In the rows, 128 means zero.
Known rows, with every way that one mark hangs from another
Z_786{Z_121}: [130 195 154 121  85 100 143 145 148 117 106  98 123 141 148 124 110 126
  90  85 153 131 136 131 140  91 104 163  90 141 114 135 124 139 126 116
 150 116 122 129 117 169 124 133 125 115]
Z_153{Z_419 Z_779 Z_808{Z_602}}: [141 194  94 132 147  64 109 112 110 106  82 119 147 130 106 143  89 105
 125  51 190  93  99 135  95  72 116 128  56 128 101 133 143 173 147 115
 160 102 109 113  93 173 153 105 110 123]
Z_483{Z_963{Z_771{Z_786}}}: [128 180 135 117 107 113 153 146 108 136 101 126 120 144 133 126 127 157
  99  93 154 125 151 104 143 110  77 144 118 134 101 148 128 150 151 123
 149 124 127 121 129 150 143 113  98 106]
Z_808{Z_602}: [120 198 137 130 117  96 139 159 135 107  92  88 138 134 156 124 111 143
  78 104 159 108 136 142 119  96 115 155  95 124 113 126 122 147 151 119
 149 130 104 114 106 176 129 118 134 108]
Z_963{Z_483{Z_279} Z_771{Z_786}}: [127 175 116 134  87 112 152 150 126 132 120 124  97 143 132 134 117 124
 102 107 139 134 144 138 130 122 109 127 127 156  93 168 130 151 143 144
 156  99 125 121 112 123 125  71 120 113]
Z_153{Z_779}: [150 171 128 130 116  92 129 146 116 118 101 120 113 133 119 122  94 144
 100  86 164  91 144 145 118  75  93 157  67 107 104 126 143 163 124 119
 143 109 115 128 102 174 134 117 106 117]
Z_779{Z_791{Z_771{Z_786{Z_121 Z_569}}}}: [119 141 136 124  91 114 151 147 119 116 120 109 122 132 131 123 127 114
 112  72 157 103 168 133 152  95 112 138 105 128 117 119 115 137 150 113
 163 129 127 140 141 153 115 133 103 135]
Z_779{Z_791{Z_771}}: [122 138 127 124 107 103 138 147 108 109 115 104 114 128 125 119 120 127
 103  87 165  90 164 135 142 102 106 140 112 112 102 111 115 144 147 116
 159 131 126 137 131 151 124 130 113 128]
Z_153{Z_779 Z_808{Z_602}}: [134 186 118 132 136  75 118 129 120 109  80 115 143 124 108 137  89 125
 105  80 182  83 110 143  96  79 102 150  54 114 108 134 147 173 146 129
 165 106 111 122 108 188 149  93 109 127]
Z_963{Z_771{Z_786 Z_791{Z_779}}}: [119 182 132 122  92 139 167 138 121 145 125 126 100 142 147 146 133 112
  87 104 140 125 154 143 152 117 112 142 105 136  84 150 112 150 153 123
 148 103 139 121 144 169 113  87 101 109]
Z_483{Z_963{Z_771}}: [132 180 131 117 114  99 140 148 117 127  98 122 118 137 134 119 123 161
  93  96 159 123 142 105 135 114  72 152 122 130  94 144 130 151 146 124
 150 125 124 124 123 159 149 110 106 103]
Z_419{Z_153 Z_574 Z_886}: [133 171 106 132 130  84 129 210 117  86 110 130 131 180 119 114 132 152
  65  19 137  76 145 141 134 118  79 152  85 114 116 136 113 164 109 110
 162 131 139 120  74 132 109 116 138 107]
Z_771{Z_963}: [129 163 146 149  81 119 156 150 121 123 134 114 115 139 148 136 118 136
  81 106 150  90 134 139 149  96  93 150  89 119 107 145 116 153 150 121
 152 147 112 132 112 147 131 105 111 107]
Z_945{Z_602{Z_808}}: [142 185 142 126 120  94 160 146 107 119 123  97 106 129 141 123 108 135
 118 121 125  82 159 133 113 104 114 152  81  97 124 156 111 153 139 124
 143 134 120 148 104 167 141 105 113  96]
Z_279{Z_483{Z_963{Z_771{Z_786}}}}: [119 163 134 132 110 114 150 147 110 119 108 114  91 123 153 123 123 155
  93  70 153 116 154 126 155  91  96 155 104 129 113 133 110 148 142 117
 161 147 109 118 129 162 142  97 117 106]
Z_791{Z_771{Z_963} Z_779}: [ 97 139 110 153 113 137 152 149 106 141 151  96 127 124 102 122 126 121
  82  81 159  74 160 144 163 112 136 152 136 124  83 122 109 144 140 116
 163 148 125 121 136 171 104 117  95 134]
Z_279{Z_483{Z_963{Z_771{Z_791{Z_779}}}}}: [116 161 131 132 118 115 145 147 113 121 117 121  90 113 153 124 126 148
  85  66 152 113 148 130 153 100  92 160 105 125 104 122 111 149 143 117
 167 149 114 112 136 175 140  91 117 109]
Z_483{Z_279 Z_963{Z_771{Z_786{Z_121}}}}: [119 197 125 122 103 120 149 142 112 129 114 126 129 128 112 124 154 145
  86  84 145 136 153 100 145 124  74 132 132 148 120 155 130 156 165 114
 159 138 131 114 118 126 148 109 103 135]
Z_574{Z_419{Z_153{Z_808} Z_886}}: [117 167 117 121 133 109 128 170  91  94  98 114 130 133 126 123 124 147
  88  34 160  67 121 126 145 122  80 140  72 110 102 147 136 165 105  99
 169 121 121 116 106 148 121 116 150 114]
Z_483{Z_279 Z_963{Z_771}}: [124 194 116 122 116 108 134 148 110 122 113 122 125 122 111 117 151 153
  81  92 152 125 147 100 137 131  65 137 136 135 109 149 132 162 161 116
 156 141 126 117 108 134 156 104 111 126]
Z_779{Z_791}: [139 157 144 120  98  91 138 141 113 112 108 114 111 140 137 129 118 127
 102  97 162  95 161 130 135 100  86 139  92 108 102 118 123 146 148 120
 155 121 123 141 127 148 132 130 119 116]
Z_569{Z_786}: [145 191 125 134 103 102 128 149 116 109 106 109 117 147 142 137 132 148
 100  95 165  96 154 136 151 111  94 153  86 126  73 139 113 170  96 113
 129 114 124 142 110 158 125 114 132  89]
Z_483{Z_279 Z_963{Z_771{Z_786 Z_791}}}: [119 194 123 124 109 135 154 150 102 129 122 138 125 123 121 133 161 143
  81  84 141 133 150 105 145 130  66 127 120 139 118 146 130 163 173 113
 160 144 131 108 123 130 151  97 101 132]
Z_153{Z_419{Z_574 Z_886} Z_779 Z_808}: [148 179  73 142 147  64 101 146  88  99  96 135 141 150  79 140  90 106
 125  11 178  76 107 132 115  86 100 118  47 121  95 144 138 182 119 112
 152  94 123 130  83 155 154 100 105 124]
Z_963{Z_483 Z_771{Z_786}}: [132 165 127 129  84 105 156 150 130 138 110 124  93 155 148 135  96 130
 110 111 144 132 142 140 130 109 113 138 118 153  83 165 127 143 133 150
 150  88 125 125 123 141 120  76 116  96]
Z_419{Z_574}: [136 187 114 131  92  82 129 179 116 116 123  95 128 160 125 130 116 142
  84  86 150 112 141 132 132 107 100 144  78 117  97 136 117 157 128 104
 139 122 111 139  92 153 133 111 129 102]
Z_153{Z_808}: [128 194 131 131 114  90 129 142 110 122  95  98 133 139 123 140 115 121
 106  90 178  94 119 123 124 112  96 142  78 120  94 147 133 169 134 128
 159 115 118 136 110 171 145  99 121 104]
Z_786{Z_569}: [139 189 143 131  96  93 137 177 146 123 121  97 126 135 162 114 131 130
 104  78 157 105 139 126 138 107  93 160  81 125 112 142 134 152 127 118
 145 130 105 147 101 188 126 111 121  98]
Z_945{Z_602}: [136 190 151 122 105  94 160 152 116 114 121  86 114 139 140 114 111 132
 110 105 133  90 161 132 121 101 111 156  76 104 121 142 120 155 130 124
 138 141 119 144 103 171 140 117 116  87]
Z_574{Z_419}: [120 175 127 119 103 113 132 156  94 116 113  89 120 120 141 126 114 149
  94  85 161  96 131 125 148 109  96 138  74 110  92 140 135 153 114  91
 144 118  99 126 117 160 130 124 146 109]
Z_963{Z_483}: [137 166 134 140 100  90 137 167 125 123 110 112 110 149 147 127  90 142
 107  95 156 112 130 137 120 104 100 148  95 132  93 134 140 148 116 143
 156 112 110 121 104 151 131 101 134  96]
Z_569{Z_786{Z_121}}: [143 196 137 129  90 100 130 139 137 107 105 110 121 146 145 136 128 138
 100  84 160 116 148 135 155 103  98 159  85 143  83 140 112 159  94 112
 136 109 130 140 118 160 121 122 132  99]
Z_483{Z_279 Z_963{Z_771{Z_791{Z_779}}}}: [118 192 117 124 119 121 141 146 109 130 126 134 125 117 112 127 160 142
  75  84 145 126 146 106 140 139  65 136 129 134 104 139 131 163 167 114
 165 144 133 108 122 144 151  96 106 133]
Z_574{Z_419{Z_153{Z_779} Z_886}}: [128 154 116 120 135 110 127 172  94  93 101 124 120 130 125 114 114 157
  84  31 154  65 134 137 142 103  77 147  67 102 106 137 141 160 100  95
 159 118 118 113 103 150 116 125 143 121]
Z_121{Z_786{Z_569}}: [136 189 146 132  83 116 150 161 127 120 117  91 135 138 145 119 126 151
 120  68 167 113 154 129 128 102 111 171  74 125  94 153 107 172 133 122
 144 118 124 136 104 183 129 105 137  88]
Z_779{Z_791{Z_771{Z_963{Z_483{Z_279}}}}}: [118 123 124 140  96 109 144 145 109 109 133 118 113 123 121 126 121 122
  99  87 155  88 155 139 144 105 102 131 116 120 107 119 116 146 159 122
 171 144 125 133 129 130 128 114 112 139]

Rows
[161 157  91 124 115  57 110 131 101 106 116 134 121 149 100 136  96 114
 122  47 169 100 139 135 114  69 100 119  59 114  96 116 131 160 137  95
 145 103 116 132  93 139 143 129 106 126]	Z_153{Z_419{Z_574} Z_779{Z_791}}
[117 162 137 132 109 123 154 149 111 118 113 123  89 118 161 128 127 151
  90  66 148 120 150 131 156  92  92 154  96 129 115 129 110 150 146 116
 164 150 111 112 134 165 142  91 115 109]	Z_279{Z_483{Z_963{Z_771{Z_786 Z_791}}}}
[ 95 139 118 156  98 154 170 155 109 154 160 101 134 130 108 128 139 110
  94  67 150  78 171 141 176 110 142 143 126 133  99 132 109 140 146 116
 164 149 124 127 143 170  94 115  83 138]	Z_791{Z_771{Z_786{Z_569} Z_963} Z_779}
[151 187  96 132 138  69 110 113  97 116  92 126 133 136  96 143  94 104
 135  49 190  91 107 127 105  77 105 125  55 124  92 139 146 178 131 113
 155  97 117 125  92 165 154 107 103 117]	Z_153{Z_419 Z_779 Z_808}
[142 164  93 133 146  68 114 190 110  85  98 145 139 170  89 125 115 140
  80   4 153  61 126 144 115 105  73 148  57 109 116 141 130 181 111 117
 175 116 142 123  76 143 123  97 123 121]	Z_419{Z_153{Z_779 Z_808} Z_574 Z_886}
[130 176 118 135  83 107 150 159 140 134 127 124 102 140 141 129 124 120
 107  97 139 136 141 135 132 123 107 131 122 159  99 172 133 149 143 143
 156 102 120 129 112 135 124  66 119 111]	Z_963{Z_483{Z_279} Z_771{Z_786{Z_569}}}
[124 211 105 133 134  75 119 125 112 108  88  97 151 140 129 145 111 104
 117  65 186 106 100 122 111 100 122 122  81 140  96 142 126 165 151 113
 161 116 108 115  97 164 149 109 129 105]	Z_153{Z_419 Z_808{Z_602}}
[122 177 135 119 110 128 160 145 107 144 113 138 119 139 134 137 134 145
  93  85 148 124 150 111 147 117  76 142 113 133  95 138 127 149 156 122
 157 127 133 112 143 160 137 107  92 112]	Z_483{Z_963{Z_771{Z_786 Z_791{Z_779}}}}
[123 154 143 160  79 139 165 160 124 120 156 147 107 123 160 155 124 121
  77  90 131 106 113 155 141 110  79 138  72 131 113 134 126 160 163 130
 174 157 116 106 121 133 137  69 116 123]	Z_771{Z_791 Z_963{Z_483{Z_279}}}
[116 151 137 161  86 142 165 152 119 138 167 149 111 125 141 158 129 110
  75  85 133  96 125 154 145 119  89 136  84 129  99 127 126 156 162 131
 180 151 122 104 133 141 126  74 109 130]	Z_771{Z_791{Z_779} Z_963{Z_483{Z_279}}}
[116 126 134 135  89 127 160 141 101 119 129 115 115 133 125 133 125 120
 103  87 155  85 168 138 156  94 109 131 107 117 111 122 108 143 163 116
 164 141 127 136 140 135 120 124  97 135]	Z_779{Z_791{Z_771{Z_786 Z_963}}}
[125 158 112 121 140 104 123 164  89  93  95 124 127 128 116 122 114 148
  91  27 163  61 120 133 136 107  76 142  59 105 104 144 144 168 103  99
 168 114 121 115 105 152 124 114 142 122]	Z_574{Z_419{Z_153{Z_779 Z_808} Z_886}}
[133 169 136 126  72  99 156 151 158 135 116 125 100 149 160 130 100 116
 115  94 141 146 134 137 134 106 114 146 112 167  96 171 130 135 130 149
 156  88 123 133 127 153 116  77 116 102]	Z_963{Z_483 Z_771{Z_786{Z_121 Z_569}}}
[109 156 154 154  73 179 197 143 101 156 161 146 118 143 146 173 141 104
  80  84 129  93 152 151 171 100 102 130  70 124 110 133 112 151 172 117
 167 149 129 108 153 147 112  96  83 129]	Z_771{Z_786 Z_791{Z_779} Z_963}
[136 202  90 133 116  63 113 140  98 116 109 102 144 158 108 150 116 103
 120  53 180 108 103 115 120 107 112 114  69 134  86 149 122 172 134 103
 154 112 114 133  85 148 152 104 126 101]	Z_153{Z_419{Z_574} Z_808}
[149 160 104 117 119  47 115 154 118 100 108 137 136 165  94 138 121 131
  92  44 163  84 127 136  98  94  75 143  55 107 111 128 130 176 136 104
 183 119 133 131  85 137 128 101 123 121]	Z_419{Z_153{Z_779{Z_791} Z_808} Z_574}
[123 147 160 160  58 159 191 169 130 142 162 155 115 140 179 164 128 107
 102  73 124 109 127 153 156  95  89 132  53 140 127 146 128 150 164 132
 173 151 113 117 138 143 120  71  95 116]	Z_771{Z_786{Z_569} Z_791 Z_963{Z_483}}
[131 175 112 132  97  91 133 153 138 121 119 119  95 134 135 123 111 131
  93 111 147 132 131 138 120 127 101 140 132 150  84 161 131 154 137 145
 157 100 122 123 103 136 134  67 132 108]	Z_963{Z_483{Z_279} Z_771}
[121 155 142 161  66 144 178 153 106 139 145 133 117 149 134 153 122 125
  96  95 134  99 146 140 154  97 102 122  92 138 123 156 125 152 158 133
 165 143 112 118 118 106 125  92 103 125]	Z_771{Z_786 Z_963{Z_483{Z_279}}}
[120 163 134 131 115 112 145 150 116 113 112 120  88 114 163 123 124 153
  87  69 152 118 142 131 151  95  88 161  98 126 110 126 111 150 143 117
 164 151 110 114 129 171 145  89 121 106]	Z_279{Z_483{Z_963{Z_771{Z_791}}}}
[154 172  81 139 136  76 110 162  98  98 108 134 124 154  99 125  91 126
 110  19 159  86 133 140 127  78 103 128  62 119  98 132 131 165 113 103
 135 101 119 124  78 149 138 122 108 120]	Z_153{Z_419{Z_574 Z_886} Z_779}
[117 152 167 152  51 164 197 147 131 138 152 156 112 144 169 171 114 106
  93  78 121 127 124 156 159  84  98 133  58 151 129 143 121 141 162 131
 177 140 125 104 149 129 118  85  99 128]	Z_771{Z_786{Z_121} Z_791 Z_963{Z_483}}
[124 172 112 134 101 111 143 150 135 132 136 136  94 128 136 138 122 113
  87 100 138 133 129 147 125 137 100 138 123 149  78 148 130 153 145 142
 167 106 132 110 123 148 128  58 125 116]	Z_963{Z_483{Z_279} Z_771{Z_791{Z_779}}}
[123 170 168 147  50 139 183 148 145 138 145 122 129 147 159 144 132 109
  99  76 134 112 143 135 169  82 104 144  74 149 138 161 118 137 157 119
 159 144 115 139 132 147 115 109  92 124]	Z_771{Z_786{Z_121 Z_569} Z_963}
[ 89 142 122 151  93 157 173 141 109 152 153 102 133 132 100 134 129 108
  89  70 148  91 170 143 177 103 147 145 130 140  99 129 105 135 145 114
 168 142 133 117 151 160  94 125  85 144]	Z_791{Z_771{Z_786{Z_121} Z_963} Z_779}
[126 179 139 117 106 128 159 148 109 135 107 137 117 139 142 135 132 150
  95  88 148 131 144 111 144 112  72 142 107 133 103 142 127 151 157 122
 153 129 131 114 136 155 143 104  97 109]	Z_483{Z_963{Z_771{Z_786 Z_791}}}
[131 196  82 141 134  74 111 159  90 101 102 113 144 160 102 142 113 105
 116  24 174  88 107 120 132 114 106 112  71 132  90 152 121 173 124 112
 152 108 123 130  86 146 149 105 124 106]	Z_153{Z_419{Z_574 Z_886} Z_808}
[125 179 123 130  77 109 154 143 141 131 120 125 100 143 134 134 113 117
 101 100 136 147 140 138 132 115 113 132 126 168 101 170 128 143 141 143
 159  95 128 119 119 125 123  77 120 119]	Z_963{Z_483{Z_279} Z_771{Z_786{Z_121}}}
[121 163 132 132 116 104 139 149 115 113 107 112  90 119 155 117 120 158
  89  72 155 115 147 126 150  95  92 161 107 126 109 130 112 149 139 117
 162 148 107 119 124 167 144  96 122 104]	Z_279{Z_483{Z_963{Z_771}}}
[103 163 126 136  98 141 160 158 114 126 119  89 128 134 126 120 122 127
  99  73 153 114 162 139 159  95 138 147 115 142 115 131 111 140 133 111
 150 133 126 121 128 161 107 129 104 129]	Z_791{Z_771{Z_786{Z_121}}}
[112 170 117 121 138 107 127 170  97  89  94 111 136 130 132 123 123 148
  82  35 161  68 118 131 138 119  84 141  74 112 107 145 134 163 113  98
 170 123 117 110 107 152 121 116 153 117]	Z_574{Z_419{Z_153{Z_808{Z_602}} Z_886}}
[113 129 140 133  83 125 161 136 111 117 129 117 117 132 127 132 122 116
 102  82 153  95 165 138 157  90 111 134 107 125 116 123 108 137 162 115
 167 138 129 136 144 136 118 128  98 139]	Z_779{Z_791{Z_771{Z_786{Z_121} Z_963}}}
[119 163 122 121 128 115 133 178  95  93 104 112 122 134 136 116 125 157
  80  38 152  72 134 131 150 117  80 144  80 109 104 142 133 157 102  94
 160 125 119 113 104 145 114 128 152 112]	Z_574{Z_419{Z_153 Z_886}}
[128 156 135 159  80 113 152 155 123 122 143 124 113 135 139 137 114 133
  84 100 143  95 127 141 138 105  91 139  98 131 108 147 128 156 149 134
 165 146 109 122 104 124 135  87 119 117]	Z_771{Z_963{Z_483{Z_279}}}
[150 169 107 120 115  64 123 174 126 104 116 129 128 169 111 125 121 150
  78  50 148  96 138 143 106  89  83 159  65 110 113 127 127 168 122  98
 164 126 126 122  71 143 116 112 128 111]	Z_419{Z_153{Z_779} Z_574}
[147 175 102 121 121  54 116 163 120 105 108 129 139 166  97 136 120 138
  87  44 160  89 120 137  98  95  81 150  54 111 110 135 132 180 127 104
 177 121 129 126  75 147 127  96 125 114]	Z_419{Z_153{Z_779 Z_808} Z_574}
[117 158 148 151  88 147 169 147 118 139 159 138 115 129 150 157 132 113
  70  90 138  90 132 152 156 109  91 148  75 117  97 124 115 153 163 118
 167 152 126 114 140 164 123  92 101 121]	Z_771{Z_791{Z_779} Z_963}
[ 92 158 117 138 108 146 162 148 107 150 134  91 134 136  97 126 128 111
  96  65 155 100 176 138 166 107 152 146 133 140  94 121 112 135 130 113
 161 126 134 116 147 174  92 138  93 140]	Z_791{Z_771{Z_786{Z_121}} Z_779}
[134 164 127 129  92 103 145 154 143 123 119 136  86 137 166 136  99 126
  97 107 143 138 119 150 121 117  97 150 105 146  76 149 129 148 136 146
 156  97 127 117 125 159 130  60 126  95]	Z_963{Z_483 Z_771{Z_791}}
[123 174 121 135  86 130 160 154 127 132 131 141  94 137 146 147 124 115
  96 101 131 142 135 147 132 125 102 127 110 155  96 159 128 154 153 140
 162 105 131 110 124 129 126  59 118 117]	Z_963{Z_483{Z_279} Z_771{Z_786 Z_791}}
[ 95 134 103 160 112 134 150 154 107 140 157 103 125 121  95 123 123 119
  85  77 154  79 155 146 155 120 135 145 142 132  84 123 116 145 140 125
 173 148 124 115 130 156 106 104 102 140]	Z_791{Z_771{Z_963{Z_483{Z_279}}} Z_779}
[107 140 112 157 100 129 148 165 114 116 143 102 118 120 122 118 117 134
  88  85 152  94 139 145 147 107 121 146 124 134 105 134 116 151 142 123
 163 154 115 118 111 143 123  97 111 129]	Z_791{Z_771{Z_963{Z_483{Z_279}}}}
[119 144 144 158  85 139 169 152 122 141 160 148 108 132 152 160 114 113
  80  88 137  95 122 156 146 109  92 144  79 127  91 124 125 150 153 136
 177 143 122 106 140 154 123  78 107 119]	Z_771{Z_791{Z_779} Z_963{Z_483}}
[119 126 131 134  96 112 147 142 109 110 128 113 113 126 128 125 120 124
  97  90 161  85 159 139 148  98 103 140 110 114 105 118 110 144 157 117
 164 142 125 138 134 143 125 122 106 132]	Z_779{Z_791{Z_771{Z_963}}}
